(in the rows, 128 means zero)
Known rows, with every step that occurs
semopo > febad > sevad > zeto > pomo: [ 78 122 153 142 125  69 127 110 124 137 144 130 137 120 102  93 127 127
 123 143 142 109 147 143 124 111 137 138 120]
febad > sevad > zeto: [114 122 176 145 128 122 126  97 140 115 140 125 147 122 119 109 118 133
 128 132 139 145 120 142 120 127 129 144 125]
keta > vimov > febad > semopo: [116 121 137 125 165 139 147  78 129 133 123 140 108 128 140 147 123 124
 142 135  96 125 120  76 127 103 140 139 130]
sevad > febad > vimov: [161 119 163 116 160 118 126 119 135 110 126 118 134 130 129 159 123 120
 131 139 127 124 118 118 123 128  93 155 124]
zeto > sevad > febad > semopo: [170 125 138 135 142 132 133 123 130 133 128 122  99 123 107 149 133 109
 152 131  78 110 127  78 118 117 135 144 134]
keta > vimov > febad > motos > ketu > zesu: [136 128  98 120 132 185 134 123 129 119 138 144 115 134 148 129 152 134
 111 103  94 115 115 120 138 112 152 129 115]
febad > sevad: [117 132 152 128 119 122 138 125 139 123 130 128 148 121 123 127 126 124
 133 111 149 129 126 139 128 126 136 127 125]
semopo > febad: [120 131 142 131 137 121 124 130 146 122 124 121 127 124 104 124 136 106
 135 117 112 105 146 119 128 132 132 125 130]
semopo > febad > sevad > zeto: [106 121 185 144 121 121 126 104 142 124 136 121 144 119 100 103 128 120
 131 137 139 117 143 140 123 115 120 147 128]
ketu > motos: [131 159 182 134 142 149 115 120 153 127 137 131 128 113 121 121 125 124
 131 106 167 133 117 124 123 144 147 127 118]
motos > febad > semopo: [100 110 162 124 135 117 137 121 153 131 117 121 117 139 116 134 141 126
 144 121  95 148 143  88 126 126 182 129 144]
keta > vimov > febad > sevad > zeto: [117 109 162 138 151 140 132  60 122 121 140 142 136 119 137 124 106 133
 128 147 152 144 117 137 127  94 100 147 120]
motos > febad > sevad: [101 108 169 117 113 118 137 130 143 124 123 124 148 132 122 125 125 124
 137 117 159 157 144 144 134 123 159 123 133]
zeto > sevad > febad > motos: [174 127  86 123 128 133 122 128 127 125 130 122 117 135 117 126 128 115
 122 137  66 125 124 124 119 137 116 141 133]
zeto > pomo > febad > vimov: [100 154 103 112 162  74 141 128  93 143 120 132 122 133 154 141 133 126
 124 140 138 142 122 166 122 147  99 111 120]
zeto > sevad: [146 140 114 133 136 141 129 135 122 128 124 135 114 133 122 132 131 105
 143 110 110 134 133 138 125 125 129 120 129]
ketu > motos > febad > sevad: [110 134 209 120 114 141 128 124 149 137 139 122 143 120 121 112 120 138
 132 102 210 155 144 147 131 120 176 126 118]
motos > zeto: [134 122  88 152 101 134 125 172 140 119 124 123 134 129 128 137 136 111
 136 119 126 114 135 119 135 138 138 118 144]
zeto > sevad > febad > motos > ketu: [171 119 113 129 109 128 120 160 126 127 125 120 113 138 132 136 132 123
 122 105  84 102 125 123 133 123 140 135 120]
vimov > febad > motos > ketu: [111 112 121 123 109 113 126 142 128 129 123 118 120 134 138 123 135 122
 115 109 112 119 109 110 139 135 149 120 124]
pomo > zeto > sevad > febad > vimov > keta: [167 135 155  96 128 155 128 127 106 131 105 131 119 133 133 158 116 167
 137 150 149 128 126 132 121 126  71 121 120]
ketu > motos > febad > vimov: [115 133 206 108 164 140 133 121 143 133 126 123 129 140 131 131 128 139
 125 113 192 166 141 140 131 118 154 133 116]
motos > febad: [105 109 147 123 134 123 122 135 150 119 119 122 133 139 127 127 133 120
 135 123 122 159 142 132 132 139 161 121 138]
pomo > febad > vimov > keta: [127 154 140 107 148 124 133 105 100 130 111 132 131 128 130 154 121 173
 139 142 157 151 121 160 126 153  85 118 124]
febad > motos > zeto > zesu: [151 126  36 139  97 189 125 178 141 118 127 130 141 136 131 120 139 118
 111 129  90 118 130 100 135 148 117 116 145]
zeto > sevad > febad: [179 124 121 132 141 139 116 131 128 119 129 126 115 124 122 144 121 104
 144 128 101 118 125 121 122 128 114 134 134]
febad > vimov > keta: [120 136 157 108 160 121 137 110 121 120 120 137 138 137 114 150 122 176
 131 134 156 147 130 132 130 128 105 136 125]
semopo > febad > sevad: [112 131 161 128 115 118 139 127 140 130 126 122 141 118 105 122 132 112
 138 116 150 101 148 135 131 115 134 131 128]
semopo > febad > vimov > keta: [118 135 161 110 155 126 136 115 121 127 118 129 135 135 102 144 127 162
 135 135 155 118 150 128 132 111  98 135 124]
keta > vimov > febad: [123 120 121 126 165 145 131  89 128 122 125 142 119 126 147 143 117 114
 135 134 127 135 119 114 133 112 114 129 125]
keta > vimov > febad > motos: [120 124  89 115 154 135 133  81 127 127 127 139 123 138 146 124 121 127
 111 143  89 138 118 121 129 120 105 135 129]

Rows
[140 130  45 136  93 147 130 179 117 142 117 120 111 148 110 112 146 111
 126 123  80  94 167 130 135 114 134 118 150] | semopo > febad > motos > zeto > sevad
[186 112  72 148 104 146 119 176 124 121 130 119 114 127 124 149 127 106
 146 129 111  99 138 117 132 116 115 128 141] | motos > zeto > sevad > febad
[158 124  69 147 111 197 121 183 142 112 130 136 139 125 133 139 132 108
 135 120 123 112 128 101 137 140 122 109 142] | motos > zeto > zesu
[117 132 159 114 162 122 140 121 131 126 120 119 129 140 117 142 137 115
 133 126 133 109 146 130 130 117 104 138 123] | semopo > febad > vimov
[104 114   4 130 127  96 130 135 105 140 132 145 121 141 153 117 131 131
 102 153 103 117 135 117 140 108 123 117 139] | keta > vimov > febad > motos > zeto > pomo
[145 127 141 151 148 191 111 111 150 106 139 139 139 119 125 119 124 119
 125 139 104 144 108 111 120 147 106 135 128] | sevad > zeto > zesu
[108 130 132 125 102 116 127 155 144 128 117 116 130 140 122 118 146 124
 114 101 100  90 142 121 140 132 167 126 122] | semopo > febad > motos > ketu
[140 109 148 137 158 201 131  72 123 119 145 156 142 116 143 126 102 128
 125 147 142 142 110 120 129  97  86 136 117] | keta > vimov > febad > sevad > zeto > zesu
[100 144 127 123 166  76 127  89  85 138 128 141 129 128 126 127 119 188
 120 172 154 163 121 166 116 146  81 125 123] | sevad > zeto > pomo > febad > vimov > keta
[119 116 151 122 122 120 138 117 125 129 129 123 134 115 123 129 120 115
 137 125 158 128 114 124 129 118 121 121 129] | vimov > febad > sevad
[121 121 138 121 146 137 141  90 121 127 132 142 136 120 147 140 112 122
 134 126 161 133 121 134 132  96 103 129 119] | keta > vimov > febad > sevad
[177 123 143 114 163 134 132 128 113 125 127 123 116 136 127 163 124 113
 141 130 123 127 129 134 124 109  87 146 122] | zeto > sevad > febad > vimov
[157 120 105 124 132 118 116 117 152 111 128 114 135 128 118 126 127 119
 110 147  74 124 116 108 121 153 117 150 135] | sevad > febad > motos
[ 93 126 122 150 145  73 113 110 132 124 142 134 126 128 121 105 130 130
 114 144 106 142 123 130 118 136 133 137 124] | sevad > zeto > pomo
[105 110 164 106 154 117 141 125 134 122 116 120 135 153 134 141 132 126
 132 125 140 167 145 137 133 124 138 132 130] | motos > febad > vimov
[142 145 128 152 105 155 117 163 148 129 137 122 131 117 125 125 132 126
 130 107 179 114 133 116 130 135 148 120 133] | ketu > motos > zeto
[ 81 107 141 136 134  61 130  98 110 137 147 131 129 114 120 102 117 129
 120 151 152 138 115 134 122 113 119 133 126] | vimov > febad > sevad > zeto > pomo
[ 73 124 202 134 126  81 121 106 133 144 153 133 137 118 115  83 123 154
 115 127 201 166 140 153 126 113 172 134 115] | ketu > motos > febad > sevad > zeto > pomo
[156 112 131 129 106 116 113 150 150 114 127 111 135 130 135 134 132 128
 116 119  95 105 115 108 133 141 148 142 120] | sevad > febad > motos > ketu
[174 125 138 109 158 134 129 115 104 125 125 130 120 132 115 163 113 166
 141 140 143 131 134 129 124 110  86 142 125] | zeto > sevad > febad > vimov > keta
[119 141 166 142 122 126 121 100 117 127 130 122 142 113 132 116 119 127
 134 144 145 151 110 167 115 153 102 127 127] | pomo > febad > sevad > zeto
[118 116 115 119 133 135 132 115 123 129 121 138 123 140 162 135 125 132
 114 116 112 120 116 121 142 114 141 128 115] | keta > vimov > febad > motos > ketu
[104 114 168  97 158 123 135 119 127 123 118 131 137 147 119 143 121 179
 131 134 168 173 148 141 134 123 138 128 132] | motos > febad > vimov > keta
[158 131 133 114  80 146 116 169 126 133 104 119 115 136 156 133 135 125
 121 116  91 100 116 123 130 143 133 114 116] | pomo > zeto > sevad > febad > motos > ketu
[117 165 100 139  88 104 135 166 105 160 140 130 132 103 139 115 127 131
 127 116 219 114 130 165 132 135 140  96 124] | ketu > motos > zeto > pomo > febad > sevad
[195 138 125 149 104 167 110 169 131 133 140 122 111 114 122 138 122 113
 139 118 165 100 135 118 129 116 132 128 132] | ketu > motos > zeto > sevad > febad
[189 136 135 151 112 166 123 160 133 142 139 118  99 114 113 141 133 123
 151 117 141  91 138  77 125 111 157 138 137] | ketu > motos > zeto > sevad > febad > semopo
[123 155  89 121 122 129 125 120 121 128 116 119 130 130 139 116 136 124
 117 141  83 148 115 152 119 179 113 112 135] | pomo > febad > motos
[100 109  19 131  95  72 129 165 109 143 132 125 115 137 124 104 139 122
 104 148 102 114 127 109 135 132 130 110 147] | vimov > febad > motos > zeto > pomo
[119 128 121 128 107 121 125 152 143 122 121 120 133 142 139 123 140 132
 114  98 103 118 121 125 136 143 164 130 122] | febad > motos > ketu
[ 94 149  77 123 104  73 123 156 103 146 119 128 122 132 155 117 143 136
 112 116 103 122 118 159 131 163 157 101 117] | zeto > pomo > febad > motos > ketu
[126 152 135 126 114 123 136 121 116 132 121 125 142 112 138 132 124 121
 139 121 153 137 118 168 123 153 115 109 128] | pomo > febad > sevad
[150 119 157 136 142 117 126 114 154 118 129 115 120 117 110 146 132 120
 142 136  83 105 116  70 117 137 142 152 137] | sevad > febad > semopo
[ 86 125 142 141 129  69 130 109 125 132 147 136 141 120 116 102 127 138
 117 138 135 138 125 149 119 119 137 143 121] | febad > sevad > zeto > pomo
[139 159 106 126  99 174 127 159 127 123 130 126 120 123 137 123 169 129
 115  95  86 121 112 150 129 165 155 108 120] | pomo > febad > motos > ketu > zesu
[151 150  22 133  83 150 128 172  96 145 115 124 112 141 142 123 140 114
 128 128  90 128 135 161 126 151 115  98 149] | pomo > febad > motos > zeto > sevad
[126 123 213 135 127 205 118 107 153 123 152 133 149 113 116  96 114 144
 124 122 198 166 132 133 127 120 151 131 115] | ketu > motos > febad > sevad > zeto > zesu
[ 86 111 128 136 154  86 134  70 105 135 148 152 131 121 141 112 109 139
 117 155 152 143 119 140 127  89 111 139 114] | keta > vimov > febad > sevad > zeto > pomo
[111 141  60 137  84  80 140 175  96 145 128 128 137 116 141 125 137 123
 132 131 165 113 134 167 133 135 137  94 137] | motos > zeto > pomo > febad > sevad
[159 135 150 119 108 146 127 133 134 138 104 119  99 125 130 142 137 114
 150 138  81 105 121  82 114 136 127 124 131] | pomo > zeto > sevad > febad > semopo
[124 127  48 140  92 127 125 167 140 122 123 122 136 143 126 119 140 124
 113 129  94 123 132 117 132 146 135 127 149] | febad > motos > zeto
